What can hang from each mark:
Q: A C K
U: K
R: Q
E: C
H: Q X
X: A
A: Q X
C: E
K: Q U

Each row was made from one small tree. The marks that hang from a mark follow it in brackets, in alphabetical order. Every link used is in the known rows. Write each row's tree.
Known rows:
E{C}: [ -7.0   6.2  -8.5  26.9  43.3  17.8  -1.6 -16.9   3.2  49.4  -0.3 -21.9
  32.9  19.3   0.6  47.5  -1.2 -19.3 -12.5 -11.1]
R{Q{A{X} C{E} K}}: [  6.5 -10.7 -28.7  -2.1   6.8  10.6  56.7  26.1  11.5  30.9 -36.3  37.9
 -18.4 -40.0  -2.0  15.7  31.6  64.1  32.0 -21.1]
Q{A{X} C{E} K{U}}: [ -1.3 -13.6 -20.2  -5.8  -5.9   0.6  70.3  15.4   8.8   0.7 -14.4  18.5
  -3.2  -3.5   3.6 -12.7  52.0  45.7  24.0   7.3]
H{Q{A C} X}: [-30.1  24.6 -14.5 -38.0 -47.0  15.4 -46.9   9.3 -27.4   6.0   1.8  13.5
 -31.8  -9.0 -18.3  -5.7 -39.8 -29.8  -5.2  -5.4]
H{Q{C{E}} X}: [-45.9  23.3  -6.5  16.1 -35.8  19.8   6.5   6.2 -20.4  46.8   8.4   6.6
 -21.4  19.2 -35.6  22.6  -3.2 -38.0 -13.7 -22.7]
K{Q{A{X} C{E}} U}: [ 26.1   4.2  14.0 -29.3 -29.2  -0.7  83.3   5.6  30.8  -5.6 -21.7  21.0
  17.3  15.7  15.5 -27.2  48.8  11.6  15.6   5.4]
K{U}: [  3.5  -1.0   3.6  24.1  30.6  -6.3 -26.6  -3.1   8.6  27.6  11.3 -25.2
  36.4  32.8  17.9  23.6 -39.5 -16.3 -34.6   7.7]
H{Q{A{X} C{E} K{U}}}: [-23.3  -3.2 -19.0  -1.0 -16.8  -2.9  63.3  15.1  -8.8  -2.2 -24.0  27.6
 -25.9  -0.6 -10.8 -17.0  48.7  25.8  31.1  19.1]
R{Q}: [ 11.5   1.8  -2.9  28.1  42.9   2.9 -40.8   7.1   9.7  59.4 -10.8  -6.5
  21.5  -5.1  12.6  51.2 -60.0   4.0 -28.9 -19.0]
U{K{Q{A}}}: [ 49.9  -5.6  21.4 -18.9   3.5   3.5 -22.5  15.3  15.8 -31.8  -3.1 -11.1
  32.3   0.0  58.2 -25.1 -49.5  -8.9  -2.2   3.2]
A{Q}: [-15.0   1.9  23.2  17.8  44.3   1.4 -69.0 -20.6  -3.7  38.2  13.9 -33.1
   5.6  11.9 -13.5  29.4  -0.9 -26.6 -24.6  -1.0]
U{K{Q{C}}}: [ 48.2  -1.3  14.1 -14.0   0.8   3.5  -3.3  14.5  17.3 -26.7   7.3 -11.8
  32.9  12.5  45.9 -10.7 -53.3 -10.7  -9.0  -0.6]
K{Q}: [ 31.0   4.4  18.9  20.7  24.7   2.7 -36.8  -0.5  25.5   6.1   2.6 -16.4
  36.3  25.5  21.7  10.0 -33.0 -25.5 -21.2  -3.1]
A{Q{C K{U}} X}: [ -2.2  -8.6   6.5  14.2  26.6 -19.8  11.5 -10.2 -10.6 -10.2   2.8  -8.8
 -11.9  -0.2  -5.3  -0.3  45.5  22.0   6.3  12.0]
C{E}: [-19.0  -2.8   2.8  36.0  30.2  18.2  -5.7  -1.4  14.5  63.2   5.1 -20.1
  25.5  26.1  -9.2  39.6   2.1 -16.4 -25.0 -13.2]
H{Q{C K{U}} X{A}}: [-34.1  10.6 -22.7   8.6 -46.0  -9.1  -6.1  -7.3 -32.1 -30.3  16.9  13.0
 -31.0  -2.9 -28.4 -10.3 -29.0 -20.2  -1.5   2.3]
H{Q{C K} X{A}}: [-44.3  11.3 -25.7   3.0 -41.0   7.2 -33.4  -7.7 -33.6 -19.6  12.4  11.6
 -40.5 -20.2 -45.2  -2.0 -25.6 -26.2  -1.3  -9.3]
A{Q X}: [-26.1   2.4  34.2  14.5  38.8   0.3 -39.0 -30.0 -10.9  35.6  -8.1 -33.4
  -2.2  -0.7 -23.2  21.9  46.1 -28.7 -26.7  -5.2]
X{A{Q}}: [-34.4   0.7  21.5  -5.3  20.7   2.5 -62.9 -45.4  -4.3  20.8  13.2 -29.2
  -2.6  -8.5 -42.9  19.1  11.7 -40.7 -24.7   2.9]
U{K{Q}}: [ 44.4  -5.6  29.5  18.2  20.8   0.8 -20.7   9.3  15.3 -16.0   5.8 -25.7
  42.0  18.8  53.2  -2.9 -51.7 -22.4 -21.5  -4.3]
X{A{Q{C}}}: [-31.5   4.3   7.1 -38.1   2.4   4.5 -45.1 -39.8  -1.2  11.0  15.4 -15.5
 -10.8 -14.9 -49.6  12.7   9.9 -28.1 -12.4   5.3]

Which tree is each row?
[ 10.0 -11.6 -20.9 -21.8   0.6  -6.9  22.2  12.5   0.3 -24.3 -11.2  12.3
  -1.5 -13.3  14.0 -19.4  10.6  40.3  13.4  17.2]	Q{A{X} C K{U}}
[ 44.0   6.4   6.9  -6.4   1.1 -10.7   8.4   6.9  29.2 -13.9  10.4  -1.2
  37.3  36.0  31.1  -4.7 -38.1  -6.6 -10.7  12.0]	K{Q{C} U}
[-47.5   7.7 -10.8  34.7 -21.4   4.9 -52.0 -12.5 -35.6  -8.4  10.3  -1.8
 -31.1 -12.9 -39.1   3.0 -24.0 -37.6 -12.9 -12.5]	H{Q{K} X{A}}
[ 29.3  -3.9  18.8 -37.8 -27.9  12.8  73.2  14.1  19.9 -18.5 -23.7  10.3
  13.6  -8.3  30.5 -31.4  31.8   6.0  17.2  -7.4]	U{K{Q{A{X} C{E}}}}
[-13.1  -7.2   3.8   8.0  32.7  -2.4 -17.1 -10.6 -12.3  -0.5  -1.7 -10.5
 -20.7 -16.4 -21.7   7.6  48.7  15.8   8.0   1.0]	A{Q{C K} X}
[ 52.7  -2.6   7.1 -51.4 -16.5   6.4  -7.3  21.6  18.4 -43.9   0.0   2.4
  22.3  -6.0  51.3 -31.6 -52.3   3.6   8.9   6.5]	U{K{Q{A C}}}
[-21.4  -9.7  -9.1 -11.0  14.5  -0.5 -42.3 -25.7  -5.9 -15.3  18.8  -7.2
 -21.9 -24.1 -41.9   4.1  16.3   3.5   9.2   7.7]	X{A{Q{C K}}}
[-22.9  -0.9  12.2  34.8  -6.7 -18.7 -30.1 -29.2 -27.6 -17.5  32.0 -15.6
 -19.6  -4.2 -23.3  -3.4  11.6 -16.0  -9.4 -10.1]	H{X{A{Q{K{U}}}}}
[ 16.5 -11.2 -25.0   2.8   1.5  -6.6  84.1  26.3  12.3  21.8 -32.3  38.6
  -8.3 -24.2  14.3   5.1  26.6  71.7  30.7  -7.1]	R{Q{A{X} C{E} K{U}}}
[ 48.7   6.2   1.4 -43.9 -17.1  -7.7   5.8  12.8  30.0 -28.6   2.0  13.1
  26.1  17.1  36.9 -25.9 -34.4   8.7   7.3  20.7]	K{Q{A C} U}
[22.5  5.2  5.8  4.8  0.6 12.9 29.8  9.6 35.9 19.8  3.6  4.3 27.2 28.9
  3.5 11.1  5.0 -5.8 -0.8 -8.9]	K{Q{C{E}}}
[-20.1   2.1  -2.1   2.3 -26.3 -15.8 -13.4 -23.3 -25.4 -27.3  34.1  -1.3
 -29.4 -11.5 -30.2  -9.3  10.1  -4.3   2.2  -7.5]	H{X{A{Q{C K{U}}}}}
[-15.9 -10.7  18.3  41.1  51.3  -5.7 -34.9 -16.3 -14.1  11.3  -3.6 -24.3
 -11.7 -10.5 -15.0  13.8  51.1   2.1  -4.3  -3.4]	A{Q{K} X}
[-18.2   8.9  -7.1  63.8  -3.6 -14.0 -29.1  11.5 -33.7  -3.4  15.7  -3.2
 -12.7  22.9   7.6   6.9 -38.6 -17.7 -13.3  -3.4]	H{Q{K{U}} X}
[ 41.2  -5.7   8.4 -34.4 -21.4  13.2  42.8  23.8  26.1 -18.2  -2.0   9.6
  22.0   3.9  40.0 -23.7 -10.9   9.9  19.0  -3.8]	U{K{Q{A C{E}}}}
[ 29.2  -9.4 -26.6 -12.9   7.3 -13.6  34.8  23.8   4.2  -3.4 -29.5  31.7
  -7.9 -35.1  25.7  -1.2 -10.2  66.6  21.3   1.4]	R{Q{A{X} C K{U}}}
[ 37.5   6.6  12.1 -46.9 -23.4  -7.8  34.2   2.9  23.6 -30.1 -19.8  13.9
  18.2   5.1  26.3 -33.5   9.8   4.5   5.7  15.6]	K{Q{A{X} C} U}
[-25.3  -3.6  -9.0  10.2  12.8   3.6 -31.6   5.7 -20.4  -7.9 -29.2   5.5
 -24.8 -21.6  -8.7  -8.7  14.7   4.0   9.9  13.5]	H{Q{A{X} K}}
[-11.2   2.0  -7.8 -53.6  -6.8  16.8  -8.4  -0.9   3.6  10.6 -20.8   1.4
  -1.1 -20.7 -10.2  -3.3   8.4   1.8  -8.0   2.2]	Q{A{X} C}
[-46.3   8.4 -20.5  25.3 -51.6  -2.3  42.4  -4.1 -24.2  -4.6  15.8  20.3
 -32.1   5.4 -38.8  -3.5   9.3 -13.5   8.4  -6.9]	H{Q{C{E} K{U}} X{A}}
[-22.2 -11.8  -5.3  10.9   3.4 -11.1  35.0 -22.1   2.8  -0.8  21.3   1.3
 -14.0   2.7 -36.8   4.1  51.7  16.5  18.5   8.9]	X{A{Q{C{E} K{U}}}}
[ 37.7  -5.3  33.0 -21.9  -2.9   2.5   5.9   4.3   9.8 -31.9 -23.9 -10.5
  23.8 -13.1  49.6 -32.0  -4.7 -11.2  -4.7  -1.4]	U{K{Q{A{X}}}}
[ -2.6 -10.8  -2.9  32.9  27.3 -12.2  30.1   2.7   3.7  15.8  22.6  -1.1
  -4.0  22.9  -6.1  14.4  39.9  30.7  17.8   6.4]	A{Q{C{E} K{U}}}
[ -9.6  10.7 -28.1  -6.2 -40.5  -8.2 -14.7  23.8 -30.6 -29.7   9.7  24.4
 -32.6  -1.3   6.0 -20.8 -37.1   9.1  15.7   8.2]	H{Q{A C K{U}} X}
